What can hang from each mark:
nenel: sino
faraf: sino
bifi: zilavop
zilavop: bifi bobe
bobe: sino
duvog: sino
pefen: sino
sino: bobe fekan nefa pefen rifu
nefa: sino zilavop

Each row was made from one small tree. The marks that hang from a mark follow it in brackets, in alphabetical order. Every link used is in the known rows. Write each row's tree.
Known rows:
bobe(sino(fekan nefa(zilavop(bifi)))): [ 0.01  0.17 -0.05 -0.03 -0.05  0.03 -0.01  0.12 -0.05 -0.03  0.08  0.03
  0.05  0.07  0.05  0.03 -0.05  0.08  0.03  0.04  0.04  0.07 -0.04]
zilavop(bifi bobe): [ 0.03  0.27  0.46  0.02  0.00  0.07  0.03  0.23 -0.07  0.01 -0.01  0.02
  0.04  0.00 -0.06  0.13  0.09  0.18  0.06  0.05 -0.04 -0.06  0.02]
nefa(sino(bobe fekan pefen rifu) zilavop): [-0.06 -0.19 -0.28 -0.02  0.00  0.02  0.00 -0.14  0.02 -0.01  0.01 -0.04
 -0.03  0.08  0.07 -0.05 -0.06  0.13 -0.11  0.02  0.05  0.00  0.03]
bobe(sino(rifu)): [-0.02 -0.02 -0.01 -0.05 -0.01 -0.01  0.06 -0.01  0.08 -0.06  0.00  0.00
  0.06 -0.14 -0.13 -0.01 -0.01 -0.11  0.12 -0.03  0.00 -0.03  0.06]
nefa(sino(bobe fekan)): [-0.18 -0.01 -0.15 -0.04 -0.09  0.04 -0.04 -0.03  0.10 -0.03  0.02 -0.02
  0.05  0.03 -0.04 -0.06 -0.07  0.12 -0.07 -0.01 -0.21  0.07 -0.01]
nefa(zilavop(bobe(sino(fekan rifu)))): [-0.03  0.21  0.13  0.02  0.01  0.01  0.04  0.04 -0.04  0.00  0.08  0.02
  0.04 -0.07  0.00  0.05 -0.02  0.07  0.12  0.06  0.08  0.03  0.04]
bifi(zilavop(bobe(sino(fekan nefa pefen)))): [-0.07  0.31 -0.04  0.09 -0.01 -0.05 -0.03  0.20  0.02  0.00  0.06 -0.02
 -0.02 -0.02  0.05 -0.02 -0.01  0.00  0.01  0.01  0.01  0.00  0.03]
nefa(sino): [-0.09  0.02 -0.03 -0.03 -0.08  0.04  0.03  0.07  0.07 -0.06  0.00  0.03
  0.06 -0.06 -0.14 -0.01 -0.03  0.08  0.00 -0.02 -0.17 -0.04  0.01]
nenel(sino(bobe nefa)): [ 0.05 -0.22  0.02 -0.13 -0.08  0.05 -0.05 -0.09 -0.02  0.00 -0.09  0.00
 -0.02  0.03 -0.03 -0.04 -0.05 -0.16 -0.12 -0.03 -0.08  0.06 -0.09]
bobe(sino(pefen rifu)): [-0.02 -0.13 -0.17 -0.01  0.00 -0.06  0.04 -0.08  0.06 -0.09  0.00 -0.03
  0.02 -0.04 -0.11 -0.03 -0.01 -0.09  0.02 -0.03  0.06 -0.09  0.10]
nefa(sino(fekan pefen rifu) zilavop(bobe)): [-0.02  0.01 -0.01  0.09  0.06  0.00  0.04  0.01 -0.06  0.03  0.05  0.02
 -0.02  0.04  0.04  0.02 -0.01  0.23 -0.01  0.06  0.05 -0.07  0.06]
zilavop(bifi bobe(sino(rifu))): [ 0.05  0.08  0.38  0.03  0.05  0.01  0.05  0.23 -0.02  0.02 -0.01 -0.01
  0.07 -0.10 -0.08  0.07  0.06  0.13  0.16  0.02  0.04 -0.07  0.06]
bobe(sino(nefa)): [-0.06 -0.07 -0.11 -0.05 -0.09 -0.04  0.00  0.04  0.06 -0.05  0.00  0.00
  0.06 -0.10 -0.13 -0.04 -0.05 -0.14  0.06 -0.04 -0.07  0.02 -0.05]
bobe(sino(fekan pefen)): [-0.14  0.11 -0.28  0.01 -0.08 -0.03 -0.02 -0.09  0.05 -0.12  0.08 -0.03
  0.03  0.10 -0.08 -0.02 -0.06  0.01 -0.07 -0.01 -0.04  0.00  0.07]
nenel(sino(bobe nefa(zilavop) pefen rifu)): [ 0.18 -0.38 -0.09 -0.11  0.02  0.01 -0.01 -0.21 -0.09  0.01 -0.09 -0.02
 -0.10  0.08  0.09 -0.03 -0.04 -0.14 -0.16  0.00  0.17 -0.02 -0.04]
nefa(sino zilavop(bobe)): [-0.03  0.15  0.20  0.01 -0.08  0.05  0.04  0.17 -0.04  0.00  0.03  0.07
  0.04 -0.08 -0.06  0.07 -0.02  0.19  0.02  0.05 -0.02 -0.06 -0.01]
nenel(sino(fekan nefa pefen)): [ 0.02 -0.11 -0.19 -0.02 -0.02  0.01 -0.04 -0.17 -0.07 -0.05  0.00  0.02
 -0.06  0.20  0.01 -0.03 -0.04 -0.07 -0.18 -0.01 -0.08  0.03 -0.01]
faraf(sino(fekan nefa(zilavop(bifi)) pefen)): [ 0.06  0.07 -0.25  0.05 -0.05  0.03  0.02  0.01 -0.01 -0.01  0.02  0.04
 -0.03  0.26  0.15  0.07  0.03  0.11 -0.11  0.02  0.09  0.05 -0.05]
pefen(sino(bobe fekan nefa(zilavop))): [-0.01  0.04 -0.10 -0.08  0.00  0.00 -0.09 -0.15  0.02  0.00 -0.02 -0.02
 -0.06  0.01  0.06 -0.02 -0.03 -0.11 -0.11 -0.02 -0.06  0.13 -0.05]
nefa(sino(fekan)): [-0.15  0.10 -0.12 -0.01 -0.05  0.05  0.00  0.03  0.07 -0.06  0.05  0.03
  0.06  0.03 -0.08 -0.02 -0.04  0.12 -0.01  0.00 -0.21  0.03  0.02]
bifi(zilavop): [ 0.01  0.48  0.18 -0.05 -0.02  0.07  0.05  0.16  0.05 -0.06  0.00  0.04
  0.01 -0.12 -0.04  0.07  0.04 -0.10  0.05  0.00 -0.03 -0.02  0.07]
bobe(sino(fekan nefa pefen)): [-0.12 -0.07 -0.35  0.01 -0.07 -0.07 -0.04 -0.07  0.04 -0.07  0.05 -0.03
  0.00  0.09 -0.05 -0.07 -0.07 -0.07 -0.06 -0.03 -0.05  0.03 -0.01]
duvog(sino(bobe fekan nefa(zilavop) rifu)): [ 0.00 -0.04  0.07 -0.05 -0.01  0.04 -0.04 -0.20 -0.02  0.08  0.04 -0.01
  0.01  0.03  0.13 -0.04 -0.06 -0.04  0.00  0.00  0.02  0.05 -0.09]

Which tree is each row?
[-0.04  0.13  0.17  0.07 -0.02 -0.01 -0.03  0.24 -0.04  0.04  0.05  0.00
  0.05  0.01 -0.02  0.03  0.01  0.16  0.08  0.03 -0.07  0.05 -0.04] : zilavop(bifi bobe(sino(fekan nefa)))
[-0.02  0.22  0.35  0.02 -0.05  0.02  0.02  0.27 -0.02 -0.02  0.03  0.00
  0.08 -0.06 -0.10  0.09  0.03  0.18  0.08  0.03 -0.02 -0.04  0.03] : zilavop(bifi bobe(sino))
[ 0.10  0.28  0.30  0.06  0.09  0.02 -0.05  0.14 -0.11  0.07  0.02  0.03
 -0.04  0.04  0.08  0.11  0.07  0.14  0.00  0.04 -0.01  0.05 -0.02] : pefen(sino(fekan nefa(zilavop(bifi bobe))))
[ 0.00 -0.22  0.15 -0.05 -0.02  0.01 -0.03 -0.14  0.04  0.07 -0.05 -0.03
  0.04 -0.07 -0.01 -0.07 -0.02 -0.11  0.03 -0.05 -0.06 -0.03 -0.09] : duvog(sino(bobe nefa rifu))
[-0.05 -0.16 -0.11  0.09  0.05 -0.09 -0.02  0.00 -0.02  0.03  0.02 -0.04
 -0.01 -0.02 -0.01 -0.06  0.00 -0.02  0.06  0.00  0.03 -0.01  0.01] : zilavop(bobe(sino(fekan nefa pefen rifu)))
[ 0.06 -0.01  0.21  0.07  0.05 -0.04  0.04  0.16 -0.05  0.00  0.00 -0.03
  0.02 -0.01 -0.06  0.06  0.06  0.16  0.05  0.02  0.10 -0.13  0.09] : zilavop(bifi bobe(sino(pefen rifu)))
[ 0.00 -0.19 -0.10 -0.03  0.12 -0.04 -0.07 -0.18  0.07  0.04 -0.08 -0.05
 -0.05 -0.06  0.01 -0.09  0.04 -0.18 -0.01 -0.07 -0.12  0.11 -0.01] : pefen(sino(bobe fekan nefa rifu))
[-0.07 -0.05 -0.04 -0.10 -0.12  0.06  0.01  0.01  0.05 -0.04  0.00  0.00
  0.03 -0.04 -0.03 -0.01 -0.08  0.09 -0.07  0.02 -0.03  0.00 -0.03] : nefa(sino(bobe) zilavop)
[-0.07  0.10  0.06 -0.06 -0.11  0.05 -0.07 -0.17 -0.02  0.03  0.07  0.01
  0.03  0.06  0.10 -0.02 -0.10  0.01 -0.08  0.02 -0.06  0.07 -0.11] : duvog(sino(bobe fekan nefa(zilavop)))
[ 0.00 -0.21 -0.38  0.07  0.03 -0.03  0.02 -0.14  0.09  0.01 -0.05  0.01
 -0.03  0.12  0.06 -0.05  0.06 -0.12 -0.01 -0.05 -0.01  0.05 -0.02] : faraf(sino(fekan nefa pefen rifu))
[ 0.05  0.02 -0.16 -0.05 -0.11  0.03  0.05  0.00  0.06 -0.01 -0.03  0.08
  0.01  0.01  0.02  0.05  0.01 -0.13  0.00 -0.01  0.04  0.06 -0.11] : faraf(sino(nefa(zilavop)))
[-0.05  0.00 -0.29 -0.06 -0.12  0.04 -0.02 -0.09  0.08  0.01 -0.02  0.02
 -0.01  0.09  0.14 -0.01 -0.03 -0.08 -0.07  0.00 -0.01  0.17 -0.13] : faraf(sino(bobe fekan nefa(zilavop)))
[ 0.02 -0.19  0.03  0.03  0.02 -0.03  0.00 -0.17 -0.01  0.03 -0.01  0.00
  0.00  0.00 -0.03 -0.05  0.01 -0.09 -0.01 -0.05  0.00 -0.13 -0.01] : duvog(sino(nefa pefen rifu))
[-0.01  0.27  0.14  0.06  0.09 -0.02  0.01  0.24  0.04  0.07  0.03  0.01
  0.01 -0.18  0.05 -0.02  0.03 -0.07  0.20  0.01  0.02  0.04  0.02] : bifi(zilavop(bobe(sino(fekan nefa rifu))))
[ 0.04  0.09  0.22  0.06 -0.04  0.04  0.03  0.24 -0.11  0.01  0.03  0.03
  0.01  0.08  0.00  0.11  0.02  0.36 -0.09  0.07  0.07 -0.14  0.03] : nefa(sino(pefen) zilavop(bifi bobe))
[ 0.12 -0.49 -0.12 -0.08  0.03 -0.01 -0.03 -0.19 -0.04  0.01 -0.12 -0.04
 -0.08  0.08  0.01 -0.08 -0.01 -0.17 -0.15 -0.03  0.05 -0.01 -0.03] : nenel(sino(bobe nefa pefen rifu))
[ 0.06  0.07  0.07  0.07  0.07 -0.08  0.03  0.22  0.02  0.04 -0.02 -0.02
 -0.03 -0.16  0.02 -0.03  0.05 -0.10  0.10 -0.01  0.13 -0.09  0.05] : bifi(zilavop(bobe(sino(nefa pefen rifu))))
[ 0.16  0.09  0.56  0.05  0.06  0.06  0.03  0.14 -0.15  0.13  0.03  0.05
  0.04 -0.04  0.08  0.10  0.06  0.17  0.12  0.05  0.10 -0.10 -0.06] : duvog(sino(nefa(zilavop(bifi bobe)) rifu))
[ 0.04 -0.04  0.02  0.07  0.09 -0.02  0.00 -0.07 -0.12  0.06  0.02  0.01
 -0.07  0.05  0.11  0.03  0.03  0.03  0.01  0.05  0.12 -0.02 -0.01] : sino(fekan nefa(zilavop(bobe)) pefen rifu)
[ 0.06 -0.28  0.00 -0.06  0.10 -0.05 -0.05 -0.12  0.07  0.04 -0.12 -0.05
 -0.05 -0.14 -0.05 -0.07  0.05 -0.23  0.00 -0.08 -0.07  0.04 -0.02] : pefen(sino(bobe nefa rifu))
[ 0.11 -0.25 -0.16 -0.01  0.08  0.00 -0.01 -0.20 -0.06 -0.01 -0.03  0.01
 -0.06  0.14  0.03 -0.05 -0.01 -0.11 -0.10 -0.03 -0.02  0.02  0.01] : nenel(sino(fekan nefa pefen rifu))
[ 0.04  0.03  0.07  0.03  0.00 -0.04  0.05  0.02 -0.06 -0.02  0.04 -0.01
  0.00 -0.06 -0.03  0.05  0.00  0.05  0.03  0.04  0.20 -0.10  0.07] : nefa(zilavop(bobe(sino(pefen rifu))))
[-0.10  0.59  0.19  0.04 -0.04  0.01  0.01  0.25  0.04 -0.03  0.09  0.01
  0.04 -0.11 -0.01  0.04  0.00  0.04  0.10  0.03 -0.04  0.04  0.07] : bifi(zilavop(bobe(sino(fekan))))
[ 0.00  0.17  0.28  0.07  0.07  0.02  0.03  0.18 -0.02  0.02  0.05 -0.01
  0.07 -0.04 -0.02  0.06  0.04  0.19  0.15  0.04  0.00  0.00  0.07] : zilavop(bifi bobe(sino(fekan rifu)))
[-0.01 -0.17 -0.21  0.03  0.09 -0.03 -0.01 -0.15 -0.01  0.00 -0.02 -0.01
 -0.05  0.09  0.02 -0.05  0.03 -0.10 -0.01 -0.02  0.00  0.00  0.01] : sino(fekan nefa pefen rifu)
[ 0.05 -0.10 -0.08 -0.06  0.10 -0.02 -0.05 -0.18  0.02  0.05 -0.05 -0.03
 -0.07 -0.04  0.09 -0.04  0.01 -0.15 -0.03 -0.02  0.00  0.11 -0.02] : pefen(sino(bobe fekan nefa(zilavop) rifu))
[ 0.00 -0.24 -0.25 -0.02 -0.04 -0.01  0.04 -0.16  0.13 -0.03 -0.10 -0.04
 -0.02  0.04  0.01 -0.02  0.05 -0.10 -0.08 -0.05  0.05 -0.01  0.02] : faraf(sino(bobe pefen rifu))
[ 0.11 -0.19 -0.11 -0.03  0.05 -0.02  0.03 -0.13 -0.06  0.00 -0.04  0.02
 -0.07  0.00  0.04  0.01  0.02 -0.13 -0.02  0.01  0.16 -0.07  0.00] : sino(nefa(zilavop) pefen rifu)
[ 0.01 -0.24 -0.01  0.07  0.04 -0.10  0.00  0.04 -0.01  0.03 -0.03 -0.03
 -0.01 -0.08 -0.07 -0.05  0.02 -0.05  0.07 -0.02  0.07 -0.08  0.00] : zilavop(bobe(sino(nefa pefen rifu)))
[ 0.00  0.12  0.00  0.00  0.13 -0.01  0.00 -0.14  0.06 -0.04 -0.01  0.00
 -0.02 -0.04 -0.07  0.01  0.06 -0.10  0.04 -0.05 -0.12  0.04  0.10] : pefen(sino(fekan rifu))
